Each row was made from one walk, in order. Every step used is in the known rows, and no mark comes twice. Write each row's walk.
Known rows:
vepa > nezub > nabuka > zuvufov: [-5 -1 -4  4  4  0  2  5  6 -3  7 -4  0  5  3  2  3  1 -7  5  4 -6  3  8
 -3 20 11]
tuga > metu: [ -5   5   1 -10  -4   5   4   0   4 -16   3  -2   0   3   0   4  -1   5
   5  -1   0  -5   9   4   2   8  -3]
tuga > vepa > nezub > metu: [-17   2  -2  -4   0   9   1   4   2 -12  12  -2  -4  12   0   9   1  -6
   3  -1   0   1   3  10   0  17   2]
metu > luda: [-14   2  -3  -7  -2   7  -7  -2   1  -8   0   1  -1   1  -2   3  -4   8
   1  -2  -4   1  -5   7   4   6   7]
zuvufov > metu > tuga > gagop > luda > luvan: [ -7   7  10  -9   9   3   2   3 -19 -22   5  -4   4   9  -1  14   8   3
  17   1  -8   4   2   4   5  24   8]
gagop > luda > metu > tuga > vepa > nezub > nabuka: [-17   3  -1  -4   3   3   2   7  -2 -12  14  -9  -4   6  -2   7  16 -11
  11  10  -7  -8   8  11   5  37  12]
luvan > luda > metu > tuga > vepa > nezub: [-16   5   4  -7  -4   2  -2   6  -6  -2  11  -2  -8  -2 -11   5   8 -15
  14  -1  -7   2   2  17   6  24  -1]
luda > metu > nezub > nabuka: [-15   7   4  -7  -5   2   4  -3   3  -6  -3   1  -8   5   2  -6   7  -3
  10   1  -8  -3   4   2  -4  13   1]
zuvufov > metu > luda: [ -3   6   5  -7  -6   4  -3  -2   2 -19  -2   2  -1   8  -2  10  -3   6
   9  -2  -4   0  -5   8   3   6   6]
luvan > luda > metu > tuga > gagop: [-17   7   5  -9  -4   4   4   1 -12  -4   5   3  -5  -6 -15   6   8  -1
  13  -6 -13   5  -6  12   8  19  -7]
metu > zuvufov: [-4  1 -6 -9 -2  1  6  2  0 -6  4  0 -1  9 -1 -6 -1  4  3  0  3  3  9  6
 -4 14  2]
tuga > gagop: [-9  2 -3 -8 -6  8  6  0 -8 -8  1  2  1 -2 -1  6  0  7 -2 -5 -7 -1 -3  4
  5 11  1]
nabuka > zuvufov: [ -7   1  -6   0  -1   0  -3  -1   0 -10   1  -5   0   4   2  -6  -4   5
 -12   2   3  -1   6   8  -5   7   5]
vepa > tuga > metu > zuvufov: [ -1   3  -1  -8   2   1  13   2   3 -11  15   2  -2   4   5   3  -2   2
  10  -6  11  -2   9   9  -5  25  -6]
nezub > metu > tuga > gagop > gopad: [-29   6   9 -10   3  12  10   2   1  -4   4  -8  -4  10 -12   4   9   6
   8   0   2   4  -3   3   1  29  -8]
tuga > metu > zuvufov: [ -1   5  -6 -10   1   4  11   3   4 -13   6  -1  -1   9  -4  -2  -3   3
  11  -1   4  -4  11   6  -3  15  -3]
luvan > luda > metu > nezub: [-17   9   5 -11  -6   5  -7  -5  -4  -3  -5   4  -8   6 -11  -9   2  -7
  10  -7  -7  13  -3  13   2  -2  -4]
gagop > luda > metu > tuga > vepa: [-19   4  -3  -8  -2   3  -4   2  -8 -18   7 -10  -5   6  -3  -2  10  -6
   6   9  -9  -3  10  11   3  24   7]
tuga > vepa > nezub: [-8  1 -4 -5 -5  5  1  6 -2 -6  8 -4 -1  3  3  4  0 -6 -2 -1 -1 -5  5 10
  4 17  5]
zuvufov > metu > nezub > vepa > nabuka: [  4   4   9   3  -7   7   3   3   8 -13   7   1  -9  16   1   8   2  -4
  15  -9   5  14  -2  12  -9  29  12]
nabuka > zuvufov > metu: [  3   5   2  -1  -4  -2   0   0   2 -21  -1  -4  -1  12   1   1  -3   4
  -3   2   3  -1   6  10  -6   6   5]
luvan > luda > metu > tuga > vepa > nabuka > zuvufov: [-15   4  -2   6  -2   0  -1   6  -3  -4  19  -5 -10  -3 -15   1   2  -9
   3  -8  -3   0   5  23  -5  33   8]
luda > metu > zuvufov: [ -6   5  -6 -13  -8  -1   5   0  -4  -8   6   1  -4   2   3  -9   2  -3
   6   2  -2   2  10   6  -3   9  -4]
vepa > nabuka > zuvufov > metu > luda: [  1   3   0   5  -2   3  -2   3   7 -16  11   1  -1   6  -1   9  -8   4
   2  -8   6   1  -7  17  -4  16  17]
zuvufov > metu > tuga > gagop > luda: [ -5   5   7  -8   2   5   6   3  -6 -24   1  -4   4  15  -6  13   8   5
  15   2  -5   3  -4   9   8  22   9]
luvan > luda > metu > tuga > vepa > nabuka: [-16   5   4  -2  -8   2   2   6  -2  -2  18  -3 -11  -5 -14   7   7  -8
  13 -10  -7   3   6  18   0  33   4]
gagop > luda > metu > tuga > vepa > nezub > nabuka > zuvufov: [-17   2  -8   3  10   1  -1   8  -2 -13  14 -13  -5   8  -3   0  11 -12
   1  13  -4 -11   7  15   0  38  16]
vepa > nabuka > zuvufov > metu: [  7   4   4   4  -7  -4   4   4   7 -17  11  -2  -1   8   3   6  -3   3
  -1  -6   9   2   4  14  -7  16  12]

Which walk is each row?
[ -2   4   6   6  -1   8  12   9   3  -7  15 -10  -8   7  -9   9   6   0
   3  -4   8   3  -2  13  -7  53   9] -> nezub > vepa > nabuka > zuvufov > metu > tuga > gagop > gopad
[-16   4   0  -7   6   5 -12  -3 -11  -6   4   2  -1  -6   2   4  -4   5
   4  -3  -7   2   1   1   0   8   6] -> metu > luda > luvan
[  0   4   2   4   2  -3   6  11   1 -16   7  -8  -2  12  -2   5   2  -8
   7   5   6  -8   2  15  -4  32   9] -> nabuka > zuvufov > metu > tuga > vepa > nezub
[-2 -2  0  3 -8  6  0  3  4 -6 16  0 -7  0  3 10  3  2  0 -6  3 11  6 10
 -6 30 12] -> nezub > vepa > nabuka
[-17   3  -1  -8   0   2  -4   8  -8 -13  12  -9  -3   6   0   3  11 -14
  10   9  -3  -1   4  14   8  25   9] -> gagop > luda > metu > tuga > vepa > nezub
[  0   3   5   5   7  -1  16  10   1 -12   8  -3   2   8  -3  16   7   0
  11   2   1 -10  -7   9   0  38   9] -> vepa > nezub > nabuka > zuvufov > metu > tuga > gagop
[  2   0  -1  11   7   8   4   8  -3 -23  18  -7  -2  14  -7  16   4   0
   7  -2   3  10  -6  19  -4  47  23] -> nezub > vepa > nabuka > zuvufov > metu > tuga > gagop > luda
[-13   3   1  -8  10   6  -3  -2 -22 -10  15   1   2  -4  11  11   3   3
  -1  -7  -5   8   1   6   5  21   5] -> vepa > tuga > gagop > luda > luvan
[-10   5   5   0  -6   9  -7  -1   0  -1  12   4 -15   4 -10   1   3 -12
  12 -13  -3  22  -4  18  -4  22   6] -> luvan > luda > metu > nezub > vepa > nabuka
[  2   3   9   5   5  -6   9   9   9 -14   6  -5   0  13   0  10  10  -1
  12   8   7  -7   1   9  -5  33  11] -> vepa > nezub > nabuka > zuvufov > metu > tuga
[-14   2  -9  -5   5   9   7   7   1  -9  16  -1  -4  19  -4   2  -1  -8
   8  -1   4   3   5  12  -4  23   2] -> tuga > vepa > nezub > metu > zuvufov
[-12  -1  -5   9  10   0   8  11   4  -3  10 -10  -4   5  -4   4   6  -4
   1   7   1 -14   6  11  -5  45  13] -> metu > tuga > vepa > nezub > nabuka > zuvufov
[  2   3   2   7   4   8   6   0  -6 -14   6   2  -8  11   3   6  -4  -5
   3  -9   4   7 -11  15  -9  36   4] -> nabuka > zuvufov > metu > nezub > vepa > tuga > gagop
[-25   6   3  -6  11   9 -13  -5  -9 -13   9   3  -3   5   0   9  -2   6
  10  -2  -7   8  -1   3  -3   6   2] -> nezub > metu > luda > luvan
[-12   7   5  -7  10   4  -5  -3  -8 -11  16   4  -2 -11   9  14  -5   3
  12  -9   0  -3   2   6   0  19  -3] -> vepa > tuga > metu > luda > luvan
[  2   3  -3   5   1   1   8   7   5 -17   9  -6  -3  13   0   9   1  -5
  -2   3  -2 -15   8  12  -6  30  11] -> tuga > vepa > nezub > nabuka > zuvufov > metu
[ -6   7  11  -6  -3  13  10  -2  -1  -5   3  -2 -10  11   0   5   4  -6
   7 -10   6   9  -8   8  -3  40  -5] -> zuvufov > metu > nezub > vepa > tuga > gagop > gopad
[-23   3   2  -1   3   6   3   4   2 -14   7  -6  -6  13  -8   6   6   1
  10   4  -3  -2   7   7  -6  30   0] -> nezub > metu > tuga > vepa
[-20   4   8  -4   3   3   1   1   5 -13   4  -3  -3  13  -4   6   9   6
  14   5   2   7   2   5  -5  19  -1] -> nezub > metu > tuga
[-25   5  -3  -4  12  12 -10   2 -11 -10  17   0  -4   4   0  13  -4  -7
  10  -3  -6   2  -3   9   1  17   6] -> tuga > vepa > nezub > metu > luda > luvan
[  2   6   5   5  -2   0   3   4   8 -12   4  -1  -3  17   0  -4  -5  -2
   7  -9  11   6  -4  15  -9  15  15] -> vepa > nabuka > zuvufov > metu > nezub
[-23  10   9 -15  -5   8   4   0  -8   4   2  -5  -7  -5 -19  -1  11  -2
   8  -4  -8   5  -2   9   8  23 -12] -> luvan > luda > metu > tuga > gagop > gopad
[-14   3   5  -7  -1   5  -2   2   4 -11  10   1  -1  13   3   8   4  -1
   7   1   6   9  -2   8   2   6   0] -> vepa > nezub > metu
[ -1   6   4   0   0   1   0  -1   3 -17  -9  -3  -2  20  -1  -8  -5  -1
   4   0   5   3  -2  10  -8   6   7] -> nabuka > zuvufov > metu > nezub
[ -2   3  -4  10   6  10   2   4   8 -11  11  -4  -8   9  -3  -1  -7  -5
   5  -7  10   5   0  15 -12  31  12] -> tuga > metu > nezub > vepa > nabuka > zuvufov
[  3   3  -2   6  -7   0   6   7   3 -18  14  -6  -4   8  -1   7  -6  -2
  -5  -8   3  -7   8  17  -9  26  14] -> tuga > vepa > nabuka > zuvufov > metu
[ -4   8   1  -1   8   1 -11  -2 -10 -18   4  -1  -1   3   2   5  -7   3
   3  -1  -3  -1   0   7  -5   7   9] -> nabuka > zuvufov > metu > luda > luvan
[-10   6  -3   3  11   7   7   0  11 -12  -3  -4  -3  13  -6  -6  -3   3
   5   1   1 -10   4   6  -9  19   5] -> tuga > metu > nezub > nabuka > zuvufov
[  3   1  -4  -3   3   6   9   1   3 -12  19   1  -8   4   5   7   0  -2
   9  -4   9   4  11  10 -10  40  -4] -> nezub > vepa > tuga > metu > zuvufov
[ -6  -1  -5  12   3   8  -3   3   5  -3   8  -3  -9  10  -1  -6  -4  -3
  -2  -6   9  12  -3  15 -13  30  17] -> metu > nezub > vepa > nabuka > zuvufov
[-14   8   3 -11  -9   2  -2  -3  -3  -7  -5   1  -6   4   3 -11   1  -6
   9  -1  -3   4  -1   5  -1   1  -3] -> luda > metu > nezub
[-13   2  -4   5   8   4   2  -1   7  -4  -6  -4  -4  14  -3 -11  -1   3
  -3   1   0  -3   1   6 -10  18  10] -> metu > nezub > nabuka > zuvufov
[ -7   6   9   0   7   3  17  10   5  -4   5 -10  -1  10  -8   8  10  -1
   6   4   6 -10  -4   8   1  43   4] -> vepa > nezub > nabuka > zuvufov > metu > tuga > gagop > gopad
[-14   4  -3 -10   9   9  -5  -1 -21 -13   6  -2   4   1   2   6   2   4
  -1  -3 -11   6   3   3   6  10   7] -> tuga > gagop > luda > luvan
[ -4   3   2   2   0  12   4   4   9 -10  11   0  -8   9  -2   5  -2  -4
  14 -10   6   8   0  11  -7  30   8] -> tuga > metu > nezub > vepa > nabuka
[-27   5   5  -7  18  10  -3   1 -17 -18  11  -3   2  12  -4  12   9   5
  15   2  -8  11  -1   4   2  23   5] -> nezub > metu > tuga > gagop > luda > luvan
